Each row was made from one walk, in order. Every step used is in the known rows, and no mark comes twice. Write each row's walk.
Known rows
u, f, h, b, t, s: [-16.8 -35.3  26.3  -3.6   4.9  29.5  18.7  44.8 -16.0   3.4 -31.9  23.0
  21.4  26.9  28.8  -9.1  -7.6]
b, u, t, s: [ 18.6 -20.3  38.8   0.0  25.7   8.4  20.0  31.6   1.1  -0.4 -26.8   5.9
  -3.6  23.6  -8.7   8.5 -17.1]
t, s, b, u: [ 10.0 -46.8  24.7  12.4  12.7   9.9  20.4  27.2  12.4   7.5 -20.2  35.4
  -5.3  18.3  19.1  -2.2  -5.4]
h, b: [-11.9  -0.8  -1.3  21.5 -20.9   2.8  12.0  11.4  -2.7   0.6   2.6  13.9
   8.0  20.8   7.1  -3.0  -5.0]
u, t: [ 12.7  -8.8   5.9  -6.7   1.5   1.5  -2.1   2.7   0.4   3.5  -8.1  -8.5
  -0.6  19.9 -12.8   7.7  -7.2]
f, b: [ 16.7 -23.1   8.8  11.8  13.5   2.6  -3.0   3.6  -3.5  -1.5   7.4  22.2
   5.1 -18.9  26.2  -8.2   6.5]
f, h, b, u, t: [  2.7 -33.0  39.0  28.4   0.5   9.4  15.8  17.8  13.7   7.1 -43.0  10.6
   6.7  28.9 -11.7   6.0   0.7]
f, h, b: [-20.8 -21.1  10.6  20.5  -8.9   4.1  14.4   6.2  -8.0   4.1 -22.1  14.5
  14.9   8.1  18.3  -4.6   0.2]
s, b, u: [  8.8 -42.3  14.1  21.7  -2.7   6.4   8.1  10.4  26.7  11.0 -17.3  30.5
  -6.1  14.5   9.0  -1.0   8.5]
s, b, t, u, f, h: [ -9.3 -58.4  16.4  -4.9  -7.9  29.3 -17.3  13.9  27.7  17.5 -42.1  21.0
   7.8  12.4  17.5  -4.3   6.2]
h, b, u: [ -0.7 -11.2  25.8  42.5 -10.7   6.2  21.0  18.1  20.2   2.0 -16.5  17.2
   1.2  23.2  -8.7  -0.1   3.4]
u, b, t: [-15.4 -10.4  23.8  -3.7   1.2   7.5   4.9  16.9   6.5   8.1 -12.0  -0.3
   6.3  27.9   1.9   2.4   7.3]
b, u: [  8.1  -9.8  27.7  23.3   6.5   4.6   9.6  10.1  22.5   0.7 -18.9   6.4
  -4.7   6.2 -14.7   1.5   8.0]
f, h: [-11.4 -19.4  14.0  -2.0  11.8   1.4  -1.5  -4.3  -5.5   3.8 -28.5   2.5
   7.3 -13.9  13.2  -2.6   5.9]
b, t, u, f, h: [-10.1 -31.2  25.3  -3.1   0.2  25.7 -18.0  13.5  23.7  10.1 -44.3   0.7
   9.8   4.6  -2.7  -1.5   5.2]
f, u: [ 14.6   3.3  14.2  17.2  -3.1   4.6   1.2  -3.0   2.3   2.3 -32.6  14.2
   7.8  -7.2 -11.5   0.8   9.9]
b, t, s: [ -2.1 -17.6  23.2 -14.5  27.5   8.1  28.3  37.3 -10.1  -1.1 -12.0  17.1
   7.0  16.3  25.8  -4.5  -3.4]

Write each row's walk
[ -0.2 -59.9  26.2  -0.2   8.8  31.4  -5.3  24.3   2.4  10.9 -46.6  22.5
   5.9   6.7  12.2  -5.2  -1.1]
t, s, b, u, f, h
[-12.5 -15.6  12.7  15.7  -8.9   7.4  25.9  26.0   4.3   3.3  -5.4  23.3
  13.6  33.3  21.0  -5.4   9.2]
h, b, t
[  1.3  -8.5  14.6  28.0 -29.3  28.7  -4.2  22.5  16.8   2.2 -16.3   7.8
   4.6  27.8 -27.9  -0.3  -0.7]
h, b, u, f
[ -0.2 -43.2  12.6   7.8  -2.2   7.6   4.0  14.8  38.8  14.9 -16.6  33.0
  -0.6  23.6  25.9  -0.9   3.7]
s, b, t, u
[ 20.0 -23.6  10.1  12.6  -5.6  22.5 -28.3   6.5  19.8   1.9  -2.8  13.4
   3.9 -11.7   0.3  -2.8  -2.0]
t, u, f, b
[ 12.0 -35.2  22.2   6.5  19.9   5.6  12.0  19.5   4.4   2.6  -2.2  31.0
  10.1  -1.9  38.7 -10.8  20.3]
f, b, t
[-19.2 -29.4  32.5  25.6  -2.8   8.6  17.1  19.3  28.4   8.6 -35.8  23.2
  11.4  20.5  17.9  -1.6   4.0]
f, h, b, t, u
[  3.8  -1.9   1.5   0.3 -22.8  25.2 -28.4   4.2  24.6   3.0 -11.0 -10.1
  -1.7   8.5 -27.5   4.1 -12.3]
t, u, f
[  3.1 -36.5  48.1  14.7  19.9  11.4  28.9  35.0  -4.0   2.4 -45.0  18.2
   7.7  28.7   4.4   5.0 -15.2]
f, h, b, u, t, s
[-18.5 -21.6  12.3  20.8 -27.1  24.6 -10.1   9.6  11.4   5.8 -33.3   7.3
  14.1  15.6  -3.4  -1.3  -9.3]
t, u, f, h, b
[ -7.3 -13.4  11.8  13.6 -29.1  30.1  -8.1  26.1  28.5   6.4 -16.9  10.3
   8.5  37.1 -10.0  -1.2  -5.0]
h, b, t, u, f
[-11.5 -19.3  21.9   2.9  11.1  10.2  39.5  43.6 -12.9  -0.2  -8.4  28.4
  13.3  32.7  33.3  -6.5  -7.9]
h, b, t, s
[ 10.7 -32.0  31.2  16.9  16.7   6.6   7.1  17.4  33.2   4.6 -12.3  30.3
   3.4  -1.0  24.5  -5.3  10.0]
f, b, t, u
[-18.6 -20.5   4.6  12.5 -23.7  24.3  -8.0  11.8  -8.5   5.2 -25.3   6.4
  17.5  14.1   4.2  -5.2  -3.0]
u, f, h, b
[-19.5 -33.6  17.2   7.0 -13.8  24.4   8.2  28.0   0.7   8.0 -30.7  16.7
  22.7  25.4  17.0  -8.4  11.4]
u, f, h, b, t
[ -1.7 -46.5   1.4  -4.9  -0.1   8.9  14.2  16.6  12.0  13.6  -6.2  33.6
   5.5  24.0  38.0  -6.9  13.8]
s, b, t
[ -7.1 -21.8  15.4  -1.0  -7.9  23.5 -26.4   0.2  18.1   6.8 -37.9  -7.2
   5.9  -6.1 -12.3   0.4  -5.1]
t, u, f, h
[ 31.5 -37.5  44.8  10.0  35.4  10.3  20.9  33.1  -0.9  -2.6 -21.0  22.4
  -0.5   9.9   9.2   0.9 -10.9]
f, b, u, t, s
[ 11.9 -48.3   0.0 -16.2   9.0   8.1   9.9  19.8 -10.5   8.1  -7.7  25.9
  -0.8  28.2  29.6   1.4 -20.8]
u, t, s, b
[ 33.6 -34.6  38.1  22.1  19.3   6.9   5.7  13.6  17.5   2.5 -19.1  14.9
  -1.4   7.9  -4.8   3.3   4.7]
f, b, u, t
[-10.8 -26.5  37.3  40.2  -1.7   7.5  22.4  16.4  14.5   5.3 -39.0  20.6
   7.8  11.9  -0.7  -2.0   9.3]
f, h, b, u
[  0.6 -41.3  -4.5  -9.8   5.6   6.9  11.7  18.4 -10.8   6.2  -1.5  32.6
  -0.7  14.7  40.0  -3.9 -14.8]
t, s, b
[ 11.9 -41.4  12.3   1.4  -7.2  31.8  -6.7  28.4  11.5   7.5 -20.3  21.0
  -1.5  22.2  -1.3  -1.5  -8.0]
t, s, b, u, f
